Known rows, with every way that one mark hangs from another:
Z771(Z164 Z185(Z468)): [-1.670 -0.145 -0.898  2.236 -1.113 -1.013 -0.518  0.486  0.246 -0.574
  0.193  0.746 -0.938  0.471  0.471  0.186  2.193 -1.693 -0.916  1.229
 -2.033]
Z379(Z102 Z913): [ 0.174  0.042 -0.568 -0.174  1.793 -0.294  1.773 -0.590 -0.856  4.537
  0.175 -0.299  0.047 -3.935  0.653 -0.515  0.557  0.503  0.841 -0.095
  0.470]
Z379(Z102 Z913(Z661(Z171))): [-0.119  0.527 -0.651  0.495  2.003 -0.369  2.784  0.304 -0.309  4.300
 -0.280 -0.341  0.232 -5.552  1.600 -0.505 -0.193  1.646 -0.203  1.453
 -0.558]
Z185(Z468(Z85) Z771(Z164(Z102(Z379(Z913))))): [-2.240 -0.265 -3.900  1.695 -2.915 -1.107  0.757  0.526 -1.777  5.971
  0.067 -0.218 -0.507 -1.834  0.426 -0.609  2.747 -0.496 -0.784 -0.304
 -1.331]
Z771(Z164(Z102) Z185(Z468)): [-3.014 -0.398 -2.608  1.759 -0.898 -0.984 -0.108  0.562 -0.378 -1.930
  0.361  0.635 -0.758  0.008 -0.655  0.106  2.904 -0.761  0.696  0.571
 -2.972]
Z85(Z468(Z185(Z771))): [ 0.403  0.484  0.374  0.814  0.328 -0.116  1.860 -0.341  0.789  4.200
  0.127 -0.834 -0.288 -1.690  0.837  0.371  1.228 -2.821  0.664 -0.685
 -2.466]
Z171(Z661): [ 0.449 -0.507 -0.732  0.133  0.384  0.596 -0.323 -1.029  0.876  0.022
 -0.023 -0.159 -0.244 -0.182 -0.634  0.338 -1.145  0.330  0.742 -0.314
 -1.597]
Z164(Z102(Z379) Z771(Z185)): [-3.101 -0.633 -1.997  0.518  0.537  0.107  1.359  0.435 -1.762  4.053
  0.225  0.278 -0.647  0.067  1.037  1.007  2.910 -1.389  1.522 -0.638
 -1.341]
Z913(Z379 Z661): [ 0.039 -0.796  0.894 -0.962 -0.597 -0.171  0.570  0.823 -0.117  2.148
 -0.840 -0.067  0.078 -2.879 -0.462  0.506 -1.245 -0.182 -1.279  1.625
 -3.142]
Z85(Z468(Z185(Z771(Z164)))): [-1.006  0.642 -0.042  1.237  0.011 -0.094  1.622 -0.306  0.812  2.799
  0.180 -0.528 -0.527 -1.051  1.413  0.155  1.666 -3.011 -0.587 -0.364
 -3.693]
Z771(Z164): [-1.428  0.194 -0.432  0.463 -0.358  0.038 -0.235  0.045  0.010 -1.456
  0.058  0.263 -0.317  0.722  0.475 -0.227  0.477 -0.154 -1.239  0.286
 -1.133]
Z379(Z102 Z913(Z661)): [ 0.145 -0.378 -0.538 -0.020  1.868 -0.237  1.930 -0.063 -0.989  5.841
 -0.306 -0.329 -0.004 -5.622 -0.065 -0.473 -0.888  1.086  0.344  0.845
 -1.323]
Z771(Z164(Z102(Z379)) Z185(Z468(Z85))): [-4.465  0.127 -3.605  1.209 -2.619 -1.224 -0.108  0.366 -0.726  0.592
 -0.390  0.931 -0.736 -0.353 -0.613 -0.111  4.027 -0.554  0.020 -0.336
 -2.690]
Z85(Z468): [ 0.587 -0.013  0.027  0.163  0.904  0.138  1.188 -0.268  0.416 -0.089
 -0.595 -0.174 -0.238 -0.486 -0.183  0.247  0.540 -0.977  1.407 -1.168
 -1.092]
Z185(Z771(Z164(Z102(Z379)))): [-2.620 -1.169 -2.076  0.434 -1.129  0.022  0.184  0.599 -1.360  2.680
  0.274  0.135 -0.561  0.022  2.474  0.263  1.405 -0.790 -0.745 -0.504
 -2.002]
Z102(Z379): [-0.512 -0.525  0.055 -0.388 -0.406  0.317  0.344 -0.039 -0.375  2.398
 -0.414  0.302 -0.383 -0.352  2.209  0.422  0.689 -0.295 -0.426 -0.498
  0.097]
Z164(Z102(Z379) Z771(Z185(Z468))): [-1.929 -1.053 -2.357  1.674 -0.681 -0.639  0.996  1.012 -1.978  5.587
  0.319  0.351 -0.972 -0.087  1.026  1.098  3.184 -1.979  1.346 -0.200
 -1.393]
Z185(Z771(Z164)): [-0.590 -0.442 -0.320  1.243 -0.934 -0.268 -0.540  0.534 -0.327  1.627
  0.522 -0.024 -0.414  0.962  1.354 -0.085  0.112 -1.275 -1.925  0.712
 -1.244]
Z185(Z468(Z85) Z771(Z164(Z102))): [-1.758 -0.135 -3.436  1.697 -3.151 -1.461 -0.742  1.136 -1.173  1.815
  0.435 -0.074 -0.108  0.460 -1.777 -0.691  1.550 -0.343 -0.757 -0.023
 -1.989]
Z185(Z468 Z771): [ 1.992 -1.015 -0.313  1.931 -1.826 -1.020 -0.676  1.167 -0.617  4.284
  0.536 -0.188 -0.405  0.221  1.028  0.198 -0.123 -1.664 -0.875  0.727
 -0.135]
Z468(Z85 Z185(Z771(Z164(Z102(Z379(Z913)))))): [-4.361  1.267 -3.269  0.302 -1.643 -0.350  2.115 -0.694 -0.838  5.941
  0.282 -0.691 -0.199 -3.248  0.562 -0.683  3.650 -0.588 -0.651 -0.603
 -2.599]

Rows:
[-1.147  1.387 -0.569  0.336 -1.786 -0.714  0.356 -0.172  0.404  4.732
  0.352 -0.630  0.435 -1.097 -0.868 -0.487  1.103 -1.250 -1.118  0.167
 -1.239]
Z468(Z85 Z185(Z771))
[-2.889 -0.104 -1.689  0.474 -0.197  0.164  2.333 -0.293 -0.258  3.713
 -0.034 -0.393 -0.801 -1.873  2.399  0.484  3.015 -2.499  0.718 -1.580
 -4.455]
Z85(Z468(Z185(Z771(Z164(Z102(Z379))))))
[-3.808  1.375 -2.676  0.320 -1.877 -0.649  0.523 -0.103 -0.232  1.687
  0.605 -0.473  0.256 -0.878 -1.627 -0.771  2.328 -0.570 -0.557 -0.233
 -3.277]
Z468(Z85 Z185(Z771(Z164(Z102))))
[-1.692 -0.775 -2.301  0.436  0.996  0.612  2.693  0.528 -2.589  7.584
 -0.242 -0.670 -0.507 -3.494  0.401  0.456  0.624  0.298  0.833 -0.067
 -1.596]
Z164(Z102(Z379(Z913(Z661))) Z771)
[-0.143 -0.232  0.688 -1.030  0.584 -0.754  2.024  1.206 -0.060  3.449
 -0.713  0.191  0.403 -4.832  1.794  0.236 -0.607  0.720 -1.208  1.949
 -2.744]
Z913(Z379(Z102) Z661(Z171))
[-3.980  0.642 -3.560  1.569 -2.188 -1.483 -0.437  0.395 -0.353 -1.716
  0.034  0.693 -0.330  0.069 -2.751 -0.511  3.339 -0.201  0.556  0.134
 -2.731]
Z771(Z164(Z102) Z185(Z468(Z85)))
[-1.178  0.643 -1.516  1.553 -2.006 -1.507 -0.569  0.325  0.261  1.024
 -0.256  0.474 -0.175 -0.128 -2.090 -0.196  2.155 -0.934 -0.050  0.610
 -0.690]
Z771(Z185(Z468(Z85)))
[-2.909  0.371 -1.637  0.661 -0.655 -0.236  0.862  0.063 -0.283  1.374
  0.956 -0.550 -0.127 -0.993  0.437 -0.153  1.825 -1.122 -0.152  0.178
 -3.460]
Z468(Z185(Z771(Z164(Z102))))
[-3.598 -0.460 -3.078  1.808 -0.653 -0.639  1.373 -0.025 -1.057  2.144
  0.013  0.397 -1.242 -2.307  1.380  0.176  4.094 -0.859  0.713  0.270
 -2.214]
Z771(Z164(Z102(Z379(Z913))) Z185(Z468))
[-1.365 -1.198 -2.913  1.991 -1.666 -0.646  1.083  0.732 -1.901  5.602
  0.413 -0.266 -0.997 -1.988  2.419  0.011  2.303 -1.074 -0.513  0.074
 -1.426]
Z185(Z468 Z771(Z164(Z102(Z379(Z913)))))
[-0.929  0.667 -1.680  2.177 -1.700 -1.373  0.012  0.865 -0.911  4.677
  0.190  0.216 -0.326  0.893 -2.096  0.137  2.241 -1.911 -0.276  0.531
 -0.344]
Z164(Z771(Z185(Z468(Z85))))
[-0.378  0.866 -0.472  1.034  0.968  0.065  2.259  0.362  0.375  1.732
 -0.386 -0.529  0.166 -3.573  0.859 -0.303 -0.154  1.398 -0.837  1.685
 -0.530]
Z379(Z913(Z661(Z171)))
[-2.277 -0.623 -3.504  1.324 -3.643 -1.183 -0.429  1.099 -1.570  4.024
  0.026  0.223 -0.483  0.031  0.420 -0.246  2.198 -0.704 -1.125 -0.540
 -1.924]
Z185(Z468(Z85) Z771(Z164(Z102(Z379))))
[-3.492 -0.123 -1.671  0.258 -1.116  0.067  1.180  0.016 -0.682  4.016
  0.569 -0.238 -0.503 -1.365  2.655  0.247  2.570 -1.477 -0.675 -0.426
 -3.286]
Z468(Z185(Z771(Z164(Z102(Z379)))))
[-2.584  0.835 -1.960  2.000 -2.384 -1.508 -0.847  0.341  0.291 -0.369
 -0.159  0.736 -0.463  0.595 -1.637 -0.428  2.717 -1.088 -1.222  0.900
 -1.882]
Z771(Z164 Z185(Z468(Z85)))
[-2.469  1.642 -1.021  0.815 -2.173 -0.761  0.128 -0.149  0.402  3.268
  0.427 -0.409  0.127 -0.401 -0.384 -0.719  1.644 -1.434 -2.323  0.413
 -2.247]
Z468(Z85 Z185(Z771(Z164)))
[-2.837 -0.079 -3.340  1.358 -1.935 -1.071  0.749  0.937 -1.907  5.736
 -0.026  0.384 -0.619  0.023 -1.108  0.539  3.668 -1.372  0.974 -0.616
 -1.235]
Z164(Z102(Z379) Z771(Z185(Z468(Z85))))
[-0.478 -0.507 -0.272  0.191  0.406  0.477  1.666 -0.046 -0.779  5.594
 -0.821 -0.224 -0.525 -4.110  1.464  0.124 -0.183  0.446 -0.709  0.528
 -1.178]
Z102(Z379(Z913(Z661)))
[-1.560  0.654 -0.006  1.042 -0.915 -0.222  0.430 -0.026  0.384  3.064
  0.802 -0.376 -0.306 -0.451  1.516 -0.063  1.171 -1.925 -2.005  0.817
 -2.552]
Z468(Z185(Z771(Z164)))
[-4.757 -0.397 -2.046  0.288 -0.074 -0.014  0.535 -0.115 -0.507 -0.901
 -0.129  0.804 -0.822 -0.351  1.428  0.445  3.289 -0.551  0.579 -0.263
 -2.822]
Z771(Z164(Z102(Z379)) Z185)
[-2.106 -0.634 -2.091  0.826 -0.709 -0.291 -0.130  0.668 -0.929  0.226
  0.709 -0.156 -0.206  0.457  0.188 -0.143  0.741 -0.313 -0.259  0.034
 -2.200]
Z185(Z771(Z164(Z102)))
